Known rows, with every step that occurs
fifem, sivis, zovar: [-1.75 -2.33 -1.72  4.89 -1.40  2.70 -1.60 -1.72  2.31  0.79 -3.66 -1.09
 -0.15 -0.25 -1.24  0.85 -3.16 -2.12  0.09  1.17 -0.46 -2.45 -1.49 -2.66
 -2.75]
repib, fifem, sivis, zovar, vuriv: [-0.66 -2.04 -1.62  4.23 -1.08  3.91 -0.79 -2.83  2.67  1.41 -4.47 -4.65
 -2.52 -0.13 -2.78 -1.32 -5.58 -2.64  0.49 -1.50  1.79 -0.20 -1.76 -2.80
 -2.60]
fifem, repib, zovar: [ 0.84 -1.92  1.51  4.06 -3.82 -2.65  1.34  0.12  3.34 -1.60 -2.36  2.38
 -0.01 -0.23 -2.79 -1.45 -0.55  1.43 -2.07 -0.35  0.84  1.10 -2.75 -1.75
 -3.35]
repib, zovar: [ 1.49 -0.38  0.77  3.02 -3.71 -0.15  1.02 -0.26  3.33 -1.07 -1.10 -0.99
 -1.33 -0.67 -2.88 -2.16 -2.58  0.96 -0.20 -1.17 -0.59  2.19 -2.52 -2.01
 -2.45]
repib, fifem: [ 4.94  0.64 -0.73  3.16 -2.65  1.66  2.39 -0.42  1.47 -1.01 -2.02 -5.70
 -2.93  2.01 -1.14 -4.22 -2.46  0.71  0.74 -1.80 -0.61  1.02 -0.24 -5.14
 -2.55]
zovar, repib, fifem, luve: [ 5.28 -0.18  1.72  3.17 -5.52  0.50  3.45 -1.82  0.28  1.03 -3.27 -3.55
 -0.13  1.66 -1.34 -2.14 -2.13  2.17 -0.48  0.60  1.32 -0.57 -0.32 -3.93
 -3.73]
luve, fifem, repib, zovar: [ 2.17 -3.67  1.21  4.75 -3.56 -0.76  2.09  0.28  2.25 -1.74 -1.58  1.65
 -1.13  0.20 -3.78 -0.22 -0.28  3.89 -3.62  0.58  1.67 -1.22 -3.73 -5.18
 -3.87]
vesur, sivis, fifem: [ 4.53 -2.12 -2.33  3.80 -2.01  4.32  1.05  0.78 -0.93 -0.58 -3.61 -6.44
 -2.73 -0.78 -2.63  1.11 -1.67 -1.79 -0.40  1.79  1.59 -1.13 -0.53 -2.77
  0.53]
fifem, luve: [ 3.49 -0.12 -0.30  4.80 -5.67  0.51  2.42 -1.62  0.01 -1.90 -1.79 -1.93
  0.50  1.86 -0.31  0.91 -0.55  0.15 -1.23  1.83 -0.29  0.00 -0.45 -3.66
  0.31]
vesur, sivis: [ 2.23 -0.94 -0.39  4.23 -2.39  3.06  1.03 -0.09  0.96 -0.27 -1.42 -4.91
 -1.09 -0.42 -2.44 -0.96 -2.41 -1.70 -0.39  0.34 -0.15  1.59 -0.50 -2.58
 -0.56]
vesur, sivis, zovar, repib, fifem, luve: [ 3.22 -2.69  2.01  3.70 -3.24  4.20  1.55 -3.64 -0.10  3.65 -4.03 -4.73
 -1.14 -2.30 -2.97 -1.43 -3.11 -1.89 -0.63  2.30  2.65 -0.35 -1.85 -2.56
 -3.16]
luve, fifem, repib, zovar, sivis: [ 0.14 -3.30  0.89  3.83 -1.91  0.66  0.35  0.36  1.83  0.75 -3.34  2.05
 -0.52  0.84 -4.98 -0.34 -0.93  2.13 -1.93  1.61  3.25 -0.82 -3.41 -3.96
 -5.05]
fifem, sivis: [-0.16 -1.20 -1.38  5.13 -1.95  0.99  0.47  0.31  1.69 -0.57 -2.88 -1.37
 -0.11  1.89 -0.44  0.49 -2.60  0.17 -0.11 -0.16 -0.53 -1.59 -0.47 -3.41
 -2.25]
naled, vesur, sivis, fifem: [ 4.11 -2.83 -3.33  3.49 -1.97  5.47  0.30 -0.72 -3.57 -2.61 -3.62 -5.89
 -1.74 -0.25 -2.53 -0.04 -0.73 -0.42 -2.23  3.19  4.25 -2.07 -1.31 -2.77
  3.05]
fifem, repib: [ 1.91 -0.90 -0.42  4.66 -4.74 -1.75  1.32  0.33  1.84 -1.94 -2.87  0.08
  0.92  2.04 -1.49 -0.03  0.36  0.48 -2.22  0.75  0.25 -0.71  0.06 -2.93
 -2.56]
naled, vesur: [ 2.02 -0.27 -2.15  3.14 -4.25  2.10  0.24 -1.65 -0.60 -3.59 -1.67 -2.74
  0.59  1.92 -1.28 -2.30 -0.90  1.24 -2.24  1.40  1.46 -0.38 -0.46 -3.31
  1.10]
luve, fifem: [ 3.79 -1.60 -1.38  4.10 -4.25  2.80  1.68 -0.26  0.87 -1.71 -0.89 -3.83
 -1.45  1.53 -2.56  0.26 -1.32  2.53 -1.59  0.95 -0.49 -2.02 -0.41 -6.77
 -1.80]
sopav, sivis, vesur: [ 2.49 -3.46 -5.89  4.78 -3.16  3.25 -0.27 -1.06  0.84  0.22 -3.88 -2.86
 -0.66  0.63 -0.17  0.61 -4.34 -0.71 -1.08  1.00  0.04 -1.43 -2.24 -2.11
  1.40]
sivis, fifem, luve: [ 5.80 -1.31 -2.38  4.38 -5.28  1.79  2.68 -0.70 -1.96 -2.18 -3.95 -3.63
 -1.05  1.51 -0.54  3.07  0.19  0.14 -1.18  3.47  1.56 -2.70 -0.76 -3.56
  1.45]
zovar, sivis, vesur, naled: [ 0.81 -0.94 -2.96  4.44 -1.29  2.65  0.78 -1.44 -0.34  1.99 -3.60 -2.29
  0.34 -0.03 -1.18 -0.30 -1.85 -3.87 -1.16  1.50  1.51  0.66 -0.80  0.19
  0.95]
sivis, sopav: [ 3.49 -1.21 -2.70  5.04 -4.35  0.48  1.22 -0.19  2.41  0.19 -2.19 -4.68
  0.00  0.53 -1.58 -0.49 -2.01 -1.24 -0.54  2.57  0.00  1.11 -1.06 -3.38
 -2.14]
vesur, naled: [ 2.35  0.67  0.45  5.53 -2.35  1.21  3.38 -0.22  1.24 -0.43 -1.36 -4.36
 -0.77 -0.01 -1.43 -0.92 -1.79 -0.49 -0.94 -0.49 -2.18  1.14 -0.03 -2.21
  0.19]
ruzovid, vesur, sivis, fifem: [ 3.22 -2.60 -5.18  4.35 -1.96  3.20  0.74  1.19 -2.45 -0.05 -3.24 -6.31
 -3.65 -1.17 -0.83 -0.07  0.84 -1.62 -1.58  2.83  4.80 -2.87 -1.56 -1.58
  2.54]
sopav, sivis: [ 2.06 -1.34 -2.77  4.99 -2.70  3.27  0.54  0.21  2.24  0.31 -3.31 -4.37
 -0.99  1.32 -1.68 -0.08 -4.80  0.90  0.55 -0.11 -1.69 -0.49 -1.24 -3.37
 -0.51]
sopav, sivis, zovar, repib: [-0.12 -2.69 -1.74  3.20 -3.95  3.93 -1.66 -1.37  3.57  3.92 -5.09 -3.02
  1.05 -1.59 -3.85  0.40 -5.97 -0.06  0.52  1.80 -0.62 -2.24 -0.81 -0.97
 -3.81]
zovar, repib, fifem, sivis, sopav: [ 2.76 -2.74 -0.73  5.26 -1.40  0.53  1.47  0.23  2.26  4.11 -4.77 -4.25
 -0.57  0.83 -1.84 -2.21 -4.49  0.80  0.02  1.21  2.42 -1.78 -1.57 -3.82
 -6.98]
ruzovid, vesur: [ 1.35 -0.03 -3.96  3.84 -4.46  0.00  0.56  0.27  0.53 -1.00 -1.23 -3.23
 -1.01  0.96  0.66 -2.29  0.91  0.03 -1.30  0.89  1.88 -1.28 -0.50 -2.00
  0.60]
repib, zovar, vuriv: [ 0.16 -0.43  0.30  2.60 -5.12  0.37  0.52 -1.00  4.33 -0.87 -1.39 -1.92
 -1.11 -1.16 -4.76 -1.47 -4.12 -0.29 -0.64 -2.30  1.00  4.16 -2.00 -0.50
 -1.13]

Rows
[ 2.66 -3.41 -2.87  5.71 -2.18  3.91  0.36 -1.74 -1.01 -0.60 -2.03 -5.79
  0.09 -0.92 -2.35 -1.70 -1.89 -2.08 -2.78  4.28  3.85  1.35 -2.64 -3.06
  1.44]
naled, vesur, sivis, sopav
[ 1.83 -1.75 -1.37  3.85 -2.44  4.42  0.07 -1.62 -1.34 -2.30 -1.55 -4.27
 -0.25  0.14 -2.12 -2.14 -1.54 -0.74 -2.42  1.74  2.53  0.67 -1.16 -2.86
  1.94]
naled, vesur, sivis
[-0.30 -1.70 -1.10  3.87 -0.25  1.66  0.82 -1.60  1.04  2.43 -3.16 -0.03
 -0.59 -2.07 -2.46 -1.57 -2.91 -2.99 -1.00  0.18  2.25  2.29 -3.82  1.31
  0.02]
repib, zovar, sivis, vesur, naled
[ 2.26 -2.27 -1.21  3.02 -2.00  4.86 -0.43 -1.78  2.94  4.32 -5.67 -5.57
 -1.70 -0.97 -3.47 -2.62 -6.62  0.58  1.36  0.04  0.02 -1.94 -1.76 -3.00
 -4.88]
sopav, sivis, zovar, repib, fifem
[-0.55 -3.03 -0.18  2.18 -3.59  5.06 -2.03 -3.13 -0.05  1.31 -3.41 -2.96
  1.85 -2.81 -4.29 -1.57 -2.63 -1.74 -2.43  3.48  3.74 -1.21 -0.91 -0.56
 -1.09]
naled, vesur, sivis, zovar, repib
[ 2.87 -3.42  1.01  3.36 -2.99  5.56  0.70 -5.08 -2.44  1.48 -4.01 -4.31
  0.06 -1.70 -2.54 -2.81 -2.21 -0.80 -2.52  3.69  5.44 -1.03 -2.55 -2.74
 -0.50]
naled, vesur, sivis, zovar, repib, fifem, luve
[ 4.31 -2.01 -2.43  4.10 -4.33 -0.59  1.56  1.17 -0.17 -2.31 -4.82 -1.56
 -0.42  1.92 -1.91  1.91  1.04  0.47 -1.98  2.21  2.08 -3.29 -0.18 -3.06
 -1.49]
sivis, fifem, repib
[ 4.35 -2.59 -4.66  4.45 -2.31  4.40  0.64  1.20  0.11 -0.06 -5.53 -6.04
 -2.44  1.09 -2.12  1.87 -3.97  0.94  0.66  1.53  0.06 -3.19 -1.41 -3.33
  0.50]
sopav, sivis, fifem
[ 0.84 -1.14 -4.44  2.20 -3.43  2.24 -1.46 -1.46  0.34  0.87 -3.83 -1.08
  0.59  1.42 -1.02 -0.43 -1.75 -3.54 -0.26  1.88  2.26  0.06 -0.45 -0.93
 -0.64]
zovar, sivis, vesur
[ 0.85  0.24 -2.38  6.00 -2.24  0.33  2.88  0.30 -0.08  0.16 -1.13 -4.21
 -1.31 -0.33  0.76 -2.17  0.61 -0.39 -2.02  0.76  1.05 -0.51 -1.05 -1.05
  2.16]
ruzovid, vesur, naled
[ 1.53 -0.83 -3.11  3.97 -2.71  1.97 -0.60 -0.16  2.17  2.78 -3.74 -4.26
  0.59  1.16 -2.83 -0.51 -2.58 -3.19  1.16  3.45  1.80  1.45 -0.91 -2.35
 -3.27]
zovar, sivis, sopav
[ 2.77 -1.65 -0.77  2.89 -2.66  2.27  0.93 -0.70 -0.70  0.86 -5.07 -0.91
 -1.51  0.14 -3.08  1.62 -1.02 -0.63  0.43  3.07  3.90 -0.51 -3.45 -1.10
 -0.72]
repib, zovar, sivis, fifem, luve
[ 2.24 -2.07  1.16  2.23 -1.94  4.64 -0.13 -2.09  1.83  3.84 -3.80 -6.00
 -1.82 -2.80 -4.16 -3.34 -4.34 -2.03  0.32  0.53  1.68  0.22 -0.91 -2.25
 -4.98]
vesur, sivis, zovar, repib, fifem
[ 1.02 -2.59 -1.69  2.80 -1.82  3.73 -0.46 -1.79  0.25  4.35 -3.59 -5.89
 -2.50 -3.43 -2.12 -4.77 -1.61 -1.82 -0.67  1.38  4.64 -1.49 -1.82 -1.11
 -3.07]
ruzovid, vesur, sivis, zovar, repib, fifem
[ 5.88  0.12 -0.03  4.52 -3.92  1.46  3.94 -2.00 -0.40 -1.33 -2.31 -4.44
 -2.23  2.63  0.40 -2.13 -1.40  0.84 -0.16  0.19  0.29  0.45 -1.34 -5.38
 -0.84]
repib, fifem, luve
[ 1.56 -1.13  0.78  3.58 -1.53  0.72  1.15  0.19  1.88  2.55 -4.24 -2.90
 -0.81  1.52 -1.80 -2.73 -4.37  2.24  0.44 -1.50  1.07 -2.38  0.00 -3.81
 -6.24]
zovar, repib, fifem, sivis
[ 2.25 -1.00 -0.94  5.02 -0.04  1.79  1.64 -0.17  1.25 -0.20 -3.29 -3.93
 -2.84  2.62 -0.13 -2.75 -3.47  0.92  0.68 -1.73 -0.10 -1.24 -1.20 -5.30
 -3.49]
repib, fifem, sivis
[ 3.11 -2.72 -2.32  6.75  0.16  1.55  1.81 -0.22  1.52  1.71 -3.74 -5.39
 -2.76  1.66 -0.32 -2.20 -3.85 -0.50  0.42  0.79  1.37 -0.70 -2.94 -5.36
 -4.04]
repib, fifem, sivis, sopav
[ 1.27 -5.08 -4.49  5.85 -2.03  2.59  0.42 -0.99 -0.79 -0.91 -2.77 -0.43
 -0.94  1.34  0.04  2.44 -2.04  0.98 -3.45  1.55  2.02 -5.15 -2.50 -5.47
 -0.54]
luve, fifem, sivis, vesur
[ 1.85 -2.72 -0.58  5.51  0.11  1.05  2.92 -1.13 -0.03  3.46 -4.68 -2.51
 -0.90 -0.48 -0.14 -1.91 -3.86  0.11 -2.06 -0.84  1.98 -2.72 -1.67 -1.52
 -2.44]
zovar, repib, fifem, sivis, vesur, naled
[ 3.64 -1.21  1.14  2.79 -5.20  2.15  1.52 -3.49  0.88  2.44 -4.18 -3.24
 -0.08 -0.36 -2.02 -1.70 -2.39 -0.14 -0.36  2.04  1.73 -1.35 -1.06 -3.18
 -4.02]
sivis, zovar, repib, fifem, luve
[ 3.50 -4.25 -2.57  4.65 -2.24  2.90  0.65 -0.36 -3.46 -3.13 -4.76 -2.55
 -0.64  0.49 -2.46  0.83  1.14 -0.26 -4.10  3.93  5.87 -3.09 -1.72 -2.57
  1.85]
naled, vesur, sivis, fifem, repib
[ 5.10 -3.37 -2.52  4.75 -3.23  5.07  1.82 -2.12 -5.15 -3.07 -3.78 -4.78
 -0.90  0.29 -1.24  1.98  0.26 -0.35 -3.31  5.22  5.30 -2.48 -2.50 -3.03
  4.85]
naled, vesur, sivis, fifem, luve
[ 3.95 -3.34 -1.59  4.96 -2.43  1.65  1.49  1.27 -1.12 -1.18 -4.82 -3.05
 -1.54 -0.08 -2.82  2.16  0.28 -1.42 -2.28  2.63  3.10 -2.16 -1.02 -2.58
 -0.71]
vesur, sivis, fifem, repib
[ 1.10 -5.02 -0.92  3.58 -2.71  2.33  0.09 -1.00 -1.16 -2.42 -4.52 -1.28
 -1.16 -2.19 -5.94  0.28 -1.57 -0.52 -4.68  1.74  8.11  0.51 -4.21  0.32
  2.11]
naled, vesur, sivis, fifem, repib, zovar, vuriv
[ 2.90 -4.73 -2.04  5.12 -1.56  1.01  0.96  1.45  1.58 -0.12 -6.12 -0.33
 -2.20 -0.50 -3.23  1.33 -3.15  2.26 -1.37  1.08  2.27 -2.65 -4.63 -1.68
 -1.52]
sopav, sivis, fifem, repib, zovar
[ 0.86 -3.54  0.75  4.35 -5.10 -0.30  1.57 -0.64  3.05 -1.51 -1.77  0.72
 -0.85 -0.42 -5.76  0.67 -2.00  2.65 -4.01 -0.44  3.14  0.57 -3.38 -3.57
 -2.64]
luve, fifem, repib, zovar, vuriv
[ 2.81 -4.32  0.42  4.39 -1.55  0.95  1.45  1.11  0.39 -0.72 -4.19 -0.77
 -2.50 -2.26 -3.89  0.83 -0.55 -0.43 -2.24  1.47  3.74 -0.48 -3.92 -1.25
 -1.45]
vesur, sivis, fifem, repib, zovar
[ 1.70 -1.32 -1.68  1.61 -1.54  2.54 -0.46  0.74  1.08  1.24 -4.89 -2.03
 -2.29 -0.15 -4.25 -0.26 -2.29 -0.75  1.37  1.19  2.82  0.05 -2.26 -0.97
 -2.56]
repib, zovar, sivis, fifem
[ 2.63 -0.55  0.32  1.43 -3.93  2.49  0.02 -2.09  2.71  2.73 -3.99 -4.33
 -0.91 -0.81 -3.14 -3.54 -3.46 -0.25  0.59  0.05  0.52 -0.98 -0.08 -2.83
 -5.92]
sivis, zovar, repib, fifem
[-0.53 -0.08  0.31  1.89 -1.83  1.59 -0.71 -0.22  3.11  1.46 -2.82 -0.43
 -0.62 -0.10 -3.93 -2.23 -2.90 -0.78  1.38 -0.20  1.15  2.73 -2.15 -1.02
 -3.53]
repib, zovar, sivis
[-0.85 -3.46 -1.90  2.97 -2.68 -1.00 -1.25 -1.26  1.76  0.93 -4.51  4.42
  0.88 -0.21 -2.50 -0.78 -0.54 -2.03 -2.24  1.49  4.50  0.68 -3.68  0.48
 -2.66]
fifem, repib, zovar, sivis, vesur
[-0.74 -2.00 -1.39  3.69 -3.52  4.97 -1.62 -2.83  2.57  1.06 -2.58 -5.49
 -0.99 -3.11 -5.15  0.43 -4.55 -5.22 -0.62  0.78  1.56  2.72 -0.81 -0.20
  0.37]
vesur, sivis, zovar, vuriv
